Known rows, with every way that one mark hangs from another
(X (A (E N) K)): [-23  -1  -7   2  59 -11  49  20 -47  34   3   9  37  28 -26   8  36 -21]
(X (A (E K N) M)): [-19  -4   0   1  64  -4  26  22 -41  32  -4  14  17  14 -18  16  43 -21]
(E A N X): [-19 -28 -11  -5  47  -1 -24   4 -20  27  30  15  14  19 -13  -8  48 -27]
(N (A X) M): [-20  16  -2   4  15 -11  29  -4 -27   1  15 -16   2  43 -26 -10  16 -27]
(X (A E K M)): [-25   6  -1  -8  51 -39  64  27 -51  24 -11 -10  48  15 -13  13   8 -18]
(E (K M) (N A) X): [-20 -15  -5  -1  38   9 -29  -3 -20   9  24  14   2  49 -29 -11  51 -26]
(K M): [-22  -2  -2  -2  33 -30  10   4 -36   8  20   8  28  42 -31  -2  22 -23]
(E N X): [-19 -17  -7   1  35 -15 -22   0 -28  23  17  22  15  23 -28  -2  45 -27]
(N (A K M)): [-21   3  -2  -5  38 -43  21  16 -38   2   9 -20  35  29 -31   1  16 -19]
(N (A K) M): [-25   5  -8   7  30 -21  39   3 -36   2  38 -23  17  44 -38  -3  21 -23]
(E (K M) X): [-23 -11  -4 -12  24  -4   9  -4 -30   7  30  12  17  36 -16  -9  35 -24]
(A (E N) X): [-16  12   2   0  26  -7  32  10 -31  26 -21  18  17  28 -32  -3  26 -23]
(N (A (E X) K) M): [-27  10  -7   2  18 -18  57  -1 -34   6   9 -32  21  42 -29 -11   1 -24]
(A (E N) K M X): [-21  11   5 -13  26 -34  48  22 -36  22 -34  12  37   8 -33  12   4 -19]
(N (A E X) M): [-20  25   0   6  12  -9  55  -1 -29   6  -8 -25   5  45 -26 -13   3 -25]
(N A): [-16   4  -5   8  38 -19   6   4 -33   6  18 -14  17  46 -29 -13  36 -22]
(A E K M X): [-22  19   6 -19  15 -42  74  22 -41  12 -33  -6  45  12 -21   6  -9 -17]
(A (E N) M X): [-17  12   6  -6  27 -29  20  17 -30  23 -38  14  21  11 -28   9  11 -22]
(A (E K N) M): [-16  -4   2   3  49  -8  18  17 -34  24  -2  13  12  14 -33  13  38 -19]

Rows
[-19   5  -4  10  29  -3  -2  -2 -22  12  15   4  -5  38 -39  -2  33 -28] : (E (N (A X) M))
[-17   6  -3   2  30   5  32   2 -31  10   4 -19  11  45 -19 -22  32 -21] : (N (A (E K X)))
[-22 -19  -9   4  32  15  -4  -8 -25  19  47  23  -9  22 -30   3  54 -29] : (E K (N M) X)
[-21  -8  -2  -3  34   6  13   2 -28  22   4  19  12  36 -29  -5  34 -23] : (A (E (K M) N X))
[-21 -21  -5  -7  55   0 -16  10 -33  27  16  26  10  10  -7  11  55 -26] : (E K N (X (A M)))
[-20   2  -4  15  39  -8  28   4 -33  26  11   7   8  29 -44   8  28 -25] : (A (E (N M)))
[-29 -17 -12   0  43 -11  13   2 -36  26  31  14  19  21 -20  11  35 -29] : (E (N M) (X (A K)))
[-25  12  -2  -3  19  -9  67   9 -34  23  -3  10  21  25 -40   5  11 -23] : (A (E (N M)) K X)
[-20  24   1  -7  18 -18  70  12 -36   8 -17 -20  33  45 -27 -18   8 -19] : (N (A E K X))
[-22   0   0  -3  45 -39  36  24 -41  25 -12   6  39  11 -42  17  15 -18] : (A (E N) K M)
[-16  14   4  -7  24 -34   7  10 -29   2 -15 -13  20  28 -18  -6  12 -22] : (N (A M X))
[-21 -14  -9   9  35  18 -13  -9 -20  12  40   5 -15  36 -30  -6  54 -29] : (E K (N A M) X)
[-19  16   6 -12  16   3  64   6 -33  11  -9   9  18  39 -21 -11  16 -20] : (A (E (K M)) X)
[-22 -20  -5  -5  36   4 -21  -3 -25  16  27  31   8  33 -29  -2  51 -26] : (E (K M) N X)
[-29   3  -3 -14  18 -34  56   6 -39  12  -5  -6  48  36 -25  -7  -3 -20] : (A (E X) (K M))
[-15   8   2  -2  29  16  45   9 -30  26  -7  25   6  27 -29  -5  42 -21] : (A (E K N) X)
[-19   0  -3  -5  26   1  46   3 -35  18   9   0  16  30 -14 -13  33 -20] : (A (E K X))
[-25   3  -1 -16  23 -47  51  16 -41  14 -18 -13  48  10 -18   5  -6 -19] : (A (E X) K M)
[-22  -7  -6   6  31  15  28  -3 -28  24  20  12  -3  25 -30   0  38 -26] : (A (E K (N M) X))
[-25   9   1 -19  13 -32  50   9 -37   5   6  10  42  37 -27  -4   7 -21] : (A (K M) X)
[-19   8   4  -5  26  11  37   7 -28  20  -9  26   9  37 -32  -4  31 -22] : (A (E (K M) N) X)
[-27 -26 -15  -7  39  -3   9   2 -22  24  48   7  15  17 -21   2  32 -28] : (E (A K) (N M) X)
[-24 -20 -11   4  47  20   2  -3 -31  27  43  24  -5  22 -14   8  58 -30] : (E K (N M) (X A))
